Each row comes from the steps of one walk. Every step used is in the known rows, and no mark comes twice. Write the walk behind each row, first mark first.
Known rows:
L-T: [ 11  -4   6   7  -5  -3   0   5  -3 -14   1   4  -2  -3  -2  -4  17   7
 -10  -3]
E-L-T-Q: [ -3  -2   9   4   1  -5   9 -10 -17 -17 -19   1 -14 -12  -5   0  11   6
   1   4]
N-J-L-T: [  6  -3 -10  -2 -17  13   3  -3  -2 -10   2  -1   8 -14  -9  -3  15   9
 -13   9]
N-Q-L: [ 14   3  -7   5  10  -9   0  -1   1   9   8  20  -3  -8  -7   3 -38  -7
  13  -8]
L-T-Q-J: [  1  -1   6   4   6   1  -8  -5  -4 -10  -9 -10   3   1   9  -8  40   3
  -3   1]
N-J-Q-L: [  7  -2 -16   1  -5   1   4   0   7   5   6   7   2 -19  -8   6  -9  -5
   7   6]
E-L-J-N: [ -8  -4  13  -2  -6  -5   7  -7  -7   1   6  -8 -10   6  -7   4 -19   9
   6   3]
J-Q-L: [  3  -1  -8  -2   4  -9   6   8  -2   6   0  14  -6 -16  -2  10 -21  -8
   6   6]
Q-J-N: [-2  4  5 -4  6 -6  1 -4  3  9 16 -9 18  9  0 -9  4 -6 -4 10]
L-J-N-Q: [  5  -1   0   4  -1   0 -10   4   7   5  16 -14  11  11   0   9 -32  -2
   8  -9]
J-N-Q-L: [ 11   3 -10   3  10  -9   1  -2   2  13   9   6  10  -7  -5   4 -53 -11
  11   1]
T-Q-L-J: [ -1  -3  -3   2   6   1  -7 -10  -4   4  -6  -1 -18   6  14   0  -4   5
  12  -7]
T-L-Q-J: [ -8   2   2  -7   7  -2   0   0  -5   2 -18   4  -1  -7   0  -1   6  -4
   1 -10]
Q-J: [  1   4  10  -3   3  -6   1  -2   2   5  14   3   6  10  -3 -11  22  -1
  -4   3]
T-Q-L-J-S: [ -4  -4  -9   8   5   6 -10  -6   6   4 -12  -6 -18  12  18  -5   0   3
   5 -13]
T-L-J-N-Q: [ -1   2 -13   7   2   6  -2  -2   0   6   0 -15   3  -1   2   3 -36  -3
   6 -10]
Q-L-J: [  6  -5   6   4  -1  -3  -6  -4   2   7  10   8 -22   8   6   0  -9  13
   8  -9]
S-J-Q-L: [ 8  3 -6  6 -4  2  8 11 10  1 10 10 -5 -3  1  9  2 -3  6  9]
E-L-T-Q-J-S: [ -9  -2   8  10   6   0   2 -10  -6 -10 -22  -9 -11  -1   2 -10  33   6
  -4   0]
Q-L: [  8   0  -1   1   4 -10   6  -5  -3   6   7  20 -13  -5  -1  -5 -14   2
   2  -1]

Which walk is each row?
[ -6   2  -4  -7   2  -1   6   4  -9  -5 -22   9  -5 -11  -2   4 -13  -6
  -1 -14]	T-L-Q
[  4   1 -14  -2 -11   4   6   6   7  -1   8  -1  14 -13 -11   7   1 -10
  -1   7]	N-J-Q
[ -3   0   7  -5  -2   3  -4  -1  -6  -2   1  -2   4  -2   0  -7  28  10
 -13  12]	Q-J-L-T
[  5   4  -4   4 -10   5  10  17  10  -7  13   2   9   3  -3  10  11  -8
  -2   9]	S-J-Q
[-13   5  -4 -14   6   4   3  -7 -10   3  -9  -6   8   2   6  -7  15  -5
  -4  14]	T-Q-J-L
[ -6  -2  14   2   6  -5   5 -14 -14 -11 -15  -4 -11  -7  -3  -5  29   8
   3   7]	E-L-T-Q-J
[ -2  -2  -6 -17 -13   8   2   1  -1  -4  -6   6  10 -12 -11   7  -4  -1
  -5   3]	N-J-L-Q
[ -6   0  14 -14   8  -8  -8   3   2   5  -3  -4  17   5   0   5   0  -9
   3  -3]	L-Q-J-N
[ -3  -2   9   2  -1  -6   2  -6  -4   3   8  -7  -3   3 -12  10 -37   3
  13  -2]	E-L-J-N-Q
[ -9  -1   3 -22  -5   0   2   9 -11  -5 -13  12   3  -6  -5  11 -16  -3
  -7   1]	J-L-Q
[  3   2  -5   3 -11  17   5   4  -2 -16  -6  -6   2   2   7   0  29   8
  -9  12]	S-J-L-T-Q
[ -1   7  -2  -7   7  -1  -2   2  -2   9  10   5  15  -1  -9   1 -13  -7
   1   6]	N-Q-J-L
[  7  -5  -4   5   4  -7  -2   9  -2  -4  -6  10  -9 -21   1  11  -6   0
   3   4]	J-Q-L-T
[  8   1   0   5 -16  14   6   8   2 -14   7   2   1   2   0   0  27  12
 -14  11]	S-J-L-T
[ 9  5 -2  6 -9  5 10  6 11 -2 20 -5 14 13  0 -2  2 -4 -5 10]	S-J-N
[ -2  -3  -7   0   7   1  -7 -11  -3   7  -5 -12  -8   6  15   1 -18   1
  12  -2]	T-Q-L-J-N
[ -8   4   4 -13  -1   0   4  -2  -5   6   8   3   7   3  -3  -7  13   1
 -10  15]	Q-J-L
[ -8  -1  10  -5   5  -2 -11  10  11   1  -9   2   7  12   3  -1  20  -7
  -6 -16]	L-Q-J-S
[-12   1  -4  -1   7   4  -3   3   4   2 -24   0  -1  -1   5  -6  11  -7
  -7 -17]	T-L-Q-J-S
[ -8  -2  11   1   8  -5   4 -15 -14  -7 -14 -14  -1  -8  -2  -4  15   5
   3  11]	E-L-T-Q-J-N
[  3  -6  -2  11  -2   3  -9   0  12   8   5   4 -22  13  10  -5  -3  10
   0 -17]	Q-L-J-S
[ -2  -4   1  10  -9   7  -9   8  14  -1   7  -8  -7  23   8  -5   9   5
 -10 -18]	L-J-S
[  4   6  -3   9   8   0  -8   5  15   8   9   1  15  11  -4  -7  -1 -12
  -2 -11]	N-Q-J-S
[ -1  -3   4   1  -7   1  -5   1   4   3  15 -14   5  16   4   2 -13   3
   0  -3]	L-J-N
